Each row was made from one small tree. The marks that hang from a mark follow it in brackets, in the order of their numbers. Every link used is in the known rows. Write each row's tree.
(in the rows, 128 means zero)
Known rows
Q_513(Q_17): [171 115 123 103 136 135 132 137 135 133 175 116 125 138  98  60 124 127
 102 153 140 149 136 138 126 135 120 128 139 124 119]
Q_135(Q_513(Q_17 Q_86 Q_297)): [164 123  88 108 167 129 150 178 142 132 160 145 115 130 102 120 123  98
 105 154 121 141 111 115 110 119 184 158 124 116 140]
Q_90(Q_17(Q_513(Q_86(Q_173) Q_135))): [104 123 153 139 140 126 146  85 127 108  59 140 138 130 141  82 125 123
 124 141 144 113 136 143 125 143 151  43  97 124 118]
Q_90(Q_17 Q_297(Q_173)): [121  96 136  87 112 154 113 120 114 132 134 104 128 121 107  72 142 140
 140  92 122 153 136 129 118 156 243  89 146 121 112]
Q_297(Q_173): [108 140 136 104 115 149  96 129  97 133 152 139 119 135 120 104 144 154
  99  92 121 160 137 162 148 135 144 106 150 132 112]
Q_513(Q_135 Q_297): [144 144 109 125 123 111 133 159 119 152 122 117 125 112 187  88 135 129
 132 176 103 101 118 112 132 116 168 153 111 130 130]
Q_135(Q_513(Q_17(Q_90) Q_86)): [138 118 121 106 149 126 159 167 155 107 184 146 129 137  76 133 116 118
 106 139 144 138 123 140 123 127 137 146 119 123 136]
Q_497(Q_17): [139 118 148 113 126 133 146 137  73 119 126 118 130 152 111  72 124 149
 126  96 125 138 140 133 169 131 142  92 136 123 123]
Q_135(Q_513(Q_17 Q_86)): [152 121 114 104 155 133 149 156 142 112 169 154 124 141  88 117 121 107
 107 135 139 151 120 124 128 123 148 130 125 119 133]
Q_17(Q_513): [ 95 150 152 143 126 121 104 115 128 114  95 131 133 137 121 104 127 142
 107 116 130 110 140 159 140 134  78  79 117 143 115]
Q_17(Q_90(Q_297)): [ 95 116 139 106 102 114 137 144 157 117 184 100 142 123 102 101 128 158
 143 133 142  99 139 137 129 141 135 159 119 137 124]
Q_497(Q_17(Q_90)): [121 114 155 115 119 124 157 149  89 114 144 109 137 147  92  90 118 162
 126  96 130 122 143 154 163 136 132 109 131 128 126]
Q_501(Q_297(Q_90(Q_17) Q_173)): [114 141 140 126 111 148 114 107 144 148 120 106 117 108  98 141 131 134
 120 141 122 141 142 130 113 130  67 127 143 117 102]
Q_135(Q_513(Q_17 Q_297(Q_90 Q_501))): [206 117 132 123 142 131 130 141 132 147 138 124 123 124 121 171 118 102
 137 103 107 146 114 105 107 113  89 148 149 123 135]
Q_17(Q_513(Q_86(Q_173) Q_135 Q_297)): [ 67 154 110 158 153 102 148 112 151 126  69 153 126 122 178 111 132 122
 120 146 117  81 120 135 118 123 148 114  94 141 131]
Q_135(Q_513): [152 140 155 108 122 129 116 151 108 110 148 138 129 134 114 122 131 133
 124  99 120 142 131 119 147 117 102  90 136 129 122]
Q_135(Q_513(Q_297)): [164 143 127 112 133 125 116 173 110 130 139 130 120 123 125 122 132 124
 122 118 102 132 122 109 129 112 138 121 135 126 129]
Q_513(Q_297(Q_173 Q_501)): [158 135 128 119 124 141 106 131 102 161 127 137 110 133 155 148 134 131
 119  78  97 145 117 130 121 130 186 124 146 129 133]
Q_173(Q_86(Q_513(Q_17)) Q_297(Q_501)): [168 107 124 136 113 129 122 137 141  93 159 132 123 151 116 162 127 115
 152  56 138 146 126  97 127 138 184  92 153 140 156]
Q_173(Q_86(Q_513)): [ 77 140 131 133 105 124 109 134 127  79 146 141 124 140 100 101 139 134
 114 142 159 138 127 139 155 136 125  88 123 139 137]
Q_501(Q_297): [130 157 138 122 111 123 135 135 160 134 152 115 111 124 112 101 127 133
 117 150 123 111 138 107 122 122  85 122 122 125 114]
Q_135(Q_513(Q_297(Q_90))): [155 140 127 125 133 125 109 155 112 134 129 123 131 114 124 151 130 123
 134 140 112 130 124 110 129 106  74 152 138 125 125]
Q_135(Q_513(Q_17(Q_90) Q_86(Q_173))): [131 118 130 107 152 122 169 139 158 102 181 151 127 137  85 121 122 122
 111 111 141 137 128 131 116 126 120 119 131 125 132]
Q_17(Q_90 Q_513): [ 77 146 161 146 115 110 119 130 150 108 118 120 141 131  97 128 119 158
 107 119 137  89 144 182 133 140  66 100 109 149 119]
Q_173(Q_86 Q_297(Q_90 Q_501)): [156 119 110 153  97 138  96 109 132 115 130 120 151 144 135 210 124 132
 170  98 158 142 149  84 150 124 124 157 152 130 146]
Q_497(Q_17(Q_513(Q_86 Q_135))): [ 79 130 138 145 143 117 165 128 100 111  70 143 133 151 143 103 120 135
 127 102 121 106 128 148 163 132 164  91 105 135 133]
Q_513(Q_86 Q_135 Q_297(Q_90 Q_501)): [124 130 103 156 141 113 156 108 141 151  94 148 136 120 205 186 118 100
 158 201 135  97 103 102 125 112 132 212  84 119 146]
Q_501(Q_297(Q_90(Q_17))): [137 138 146 134 114 133 129 107 156 138 119  97 127 110 101 123 120 125
 133 187 140 118 144 109 114 124  32 133 122 112 105]
Q_86(Q_173 Q_513(Q_17(Q_90) Q_135)): [107 116 179 122 130  96 178 108 147  90 169 130 118 118 137  66 137 134
 131  91 122 107 117 148 108 132  54  62 129 150 122]
Q_501(Q_297(Q_90(Q_17(Q_513(Q_135))))): [112 148 152 152 112 121 134 102 167 137  82 101 129 104 127 136 120 123
 138 174 125  97 140 116 111 123  30 119 112 124 107]

Which tree is each row?
[129 129 127 125 147 125 135 120 127 101 142 152 140 130 123 159 132 123
 145 107 140 133 135  96 134 109  87 127 134 123 127] -> Q_135(Q_513(Q_86(Q_173(Q_297(Q_90)))))
[ 98 131 140 143  93 155  87  75 117 129 115 146 133 143 135 218 134 140
 134  76 146 174 135 140 153 132  95 140 158 133 133] -> Q_297(Q_90 Q_173(Q_86) Q_501)
[120 136 105 143 112 145  93 114 117 153 110 132 123 128 146 192 135 130
 129 110 123 153 125 127 131 126 141 169 151 127 138] -> Q_513(Q_297(Q_90 Q_173(Q_86) Q_501))
[ 98 121 143 154 133 130 123  84 129 122  65 122 154 117 131 134 119 122
 136 203 162 114 137 147 135 131  52 126  99 120 114] -> Q_297(Q_90(Q_17(Q_513(Q_86 Q_135))))
[129 124 128 134 136 112 170  94 136 115 127 158 137 139 199 134 130 123
 162 105 137 107 126  86 134 119 169 117 108 130 139] -> Q_513(Q_86(Q_173(Q_297(Q_501))) Q_135)
[ 62 141 105 134 101 154  77 109 117 124 134 133 136 128 107 160 145 153
 111 135 153 170 146 157 160 129  89 163 157 131 119] -> Q_297(Q_90 Q_173(Q_86))
[181 101 182 138 113 144 118  56 104 131  93 117 149 132 133 166 110 120
 158 134 157 144 136 121 131 133  39 104 125 112 120] -> Q_297(Q_90(Q_17) Q_501)
[ 96 150 124 161 137 117  97 120 133 140  77 115 134 116 132 134 127 131
 117 158 122  99 133 148 122 123  50 140 118 138 118] -> Q_17(Q_513(Q_297(Q_90)))
[152 124 116 137 126 121 127 130 114 157  89  99 140  97 176 111 128 121
 150 211 119 109 124 114 123 117 115 164 111 117 122] -> Q_513(Q_135 Q_297(Q_90(Q_17)))
[100 113 156 105  96 127 133 125 148 128 174 117 132 131 118 149 129 157
 145  56 123 121 131 144 124 147 168 139 136 142 130] -> Q_17(Q_90(Q_297(Q_173 Q_501)))
[ 78 127 142 141 152 122 161 104  97 103  82 143 130 157 114  89 123 140
 117  77 131 117 138 148 154 135 137  66 121 132 127] -> Q_497(Q_17(Q_513(Q_86(Q_173))))
[130 120 158 119 131 109 152 137 130 105 159 130 116 122 137  69 133 116
 125 134 121 119 106 146 123 130  91  88 116 142 125] -> Q_86(Q_513(Q_17 Q_135))
[192 112 145 140 116 132 107 102 114 133 134 112 149 134 150 192 119 132
 176  87 136 127 144  91 134 118  66 149 145 128 129] -> Q_173(Q_297(Q_90 Q_501))
[ 88 123 118 128 103 166  80  98 106 124 108 122 140 125  92 146 140 145
 114 148 159 181 149 157 150 141 124 126 156 118 116] -> Q_297(Q_90(Q_17) Q_173(Q_86))
[203 117 139 111 136 124 146 170 143 138 161 125 118 129 108 158 115 114
 126  79 100 134 115 118 102 123 145 129 143 128 142] -> Q_135(Q_513(Q_17(Q_90) Q_297(Q_501)))
[181 120 161 123 122 125 130  84 114 117 143 129 133 143 158 122 132 142
 159  31 124 130 147  85 126 124 112  68 157 133 125] -> Q_86(Q_173(Q_297(Q_501)))
[134 124 110 123 133 150  93 128  97 162 107 108 127 106 124 125 137 133
 118 162 119 149 132 145 118 130 132 152 146 113 113] -> Q_513(Q_297(Q_90(Q_17) Q_173))
[131 117  58 138 165 117 166 146 165 160 136 127 131 109 159 119 121  95
 126 252 138 111 108 120 108 116 145 245  99 116 138] -> Q_513(Q_17 Q_86 Q_135 Q_297(Q_90))
[101 139 139 120 134 124 109 150 100 120 144 137 103 117 124  99 146 129
 111 111 105 131 107 157 119 131 128  94 133 139 124] -> Q_86(Q_513(Q_297(Q_173)))
[148 119 127 118 150 116 137 159 127 121 165 120 105 120 107  68 132 109
 109 148 117 126 106 143 101 132 112 111 127 133 128] -> Q_86(Q_513(Q_17 Q_297))
[213  97 154 135 117 142 110  94 105 133 114 103 152 130 138 179 115 125
 179  97 140 135 146  91 126 128  97 118 144 117 126] -> Q_173(Q_297(Q_90(Q_17) Q_501))
[105 147  80 120 118 144  91 161 113 145 136 131 113 129 125 114 147 142
  98 133 114 152 130 138 136 132 220 146 150 129 133] -> Q_513(Q_297(Q_173(Q_86)))
[101 132 159 140 128 117 151 130  88 117  71 124 132 146 145  91 123 145
 131  78 105 109 133 148 164 130 138  70 122 141 125] -> Q_497(Q_17(Q_513(Q_135)))
[108 128  95 141 148 141 123 106 126 156 115 155 123 129 151 198 126 112
 127 151 135 140 112 134 118 125 148 200 119 117 138] -> Q_513(Q_86 Q_297(Q_90 Q_173 Q_501))
[152 116  55 115 174 129 155 161 156 150 165 134 116 131 110  80 121  99
  94 218 143 131 115 127 103 131 205 197 112 111 138] -> Q_513(Q_17 Q_86 Q_297)
[129 140 110 118 156 120 145 145 126 117 136 157 120 128 129 125 134 115
 120 124 121 128 119 101 121 112 153 120 124 120 134] -> Q_135(Q_513(Q_86(Q_173) Q_297))
[152 133 133 124 152 122 151 123 126 120 125 167 118 137 148 160 126 107
 136  86 116 130 112  91 117 114 155 107 124 122 144] -> Q_135(Q_513(Q_86(Q_173) Q_297(Q_501)))
[178 110 108 124 141 148 117 119 129 177 141 119 114 123 132 161 125 113
 118 107 107 161 117 136  98 129 124 180 161 124 130] -> Q_513(Q_17 Q_297(Q_90 Q_173 Q_501))
[178 110 117 110 133 138 138 153 143 167 170 119 108 130 113 145 122 128
 106  77 100 145 117 153  93 142 195 154 155 130 138] -> Q_513(Q_17(Q_90) Q_297(Q_173 Q_501))
[193 126 111 103 147 130 131 181 128 140 159 123 115 124 106 107 127 111
 110 117 100 145 118 112 111 118 152 131 147 124 131] -> Q_135(Q_513(Q_17 Q_297))
[126 127  85 145 103 136  87 137 134 112 143 108 154 133 113 165 133 143
 151 150 163 139 158  96 155 121 122 175 151 128 136] -> Q_173(Q_86 Q_297(Q_90))
[124 117  83 138 159 133 131 121 126 143 107 125 139 114 121 124 120 107
 124 252 163 122 125 124 117 126 134 194  97 100 128] -> Q_513(Q_86 Q_297(Q_90(Q_17)))
[ 72 143 132 138  99 114 121 137 130  82 135 143 126 134 135 104 141 133
 127 144 147 127 122 133 158 131 140  92 115 143 140] -> Q_173(Q_86(Q_513(Q_135)))
[ 75 154 101 158 150 106 138 137 149 133  70 147 128 124 169 123 126 118
 116 175 119  81 115 142 125 125 168 140  83 139 135] -> Q_17(Q_513(Q_86 Q_135 Q_297))
[ 60 146 108 155 146 106 138 150 167 123 109 136 134 125 104 144 117 136
 102 173 139  75 128 174 114 138 135 157  87 138 135] -> Q_17(Q_90 Q_513(Q_86 Q_297))
[ 93 145 118 134  99 152 107 113 157 136 116 112 118 115  90 153 134 135
 114 151 136 151 147 126 123 133 105 134 147 118 113] -> Q_501(Q_297(Q_90(Q_17) Q_173(Q_86)))
[103 137 145 145 129 100 130 137 117 120 119 122 124 101 167 116 137 118
 146 176 115  96 102 133 124 114  50 138 106 139 126] -> Q_86(Q_513(Q_135 Q_297(Q_90)))
[115 113 149 100 102 140 119 103 127 136 153 129 121 139 146 136 140 140
 153  33 110 143 123 117 126 144 200 118 149 138 128] -> Q_90(Q_297(Q_173 Q_501))
[143 127 142 137 132 126 123 124 116 136  55 111 132 116 145  84 124 124
 125 153 114 109 130 141 118 139 171  64 107 125 120] -> Q_90(Q_17(Q_513(Q_135 Q_297)))
[126 143 110 132 103 132 119 140 120 153 104 143 113 130 197 162 140 128
 134  86  92 138 111 116 136 127 243 135 135 137 149] -> Q_513(Q_135 Q_297(Q_173(Q_86) Q_501))
[118 110 161 112  97 115 144 123 155 120 173 109 140 132 119 135 120 149
 156  95 138 103 132 126 125 144 140 142 119 139 132] -> Q_17(Q_90(Q_297(Q_501)))
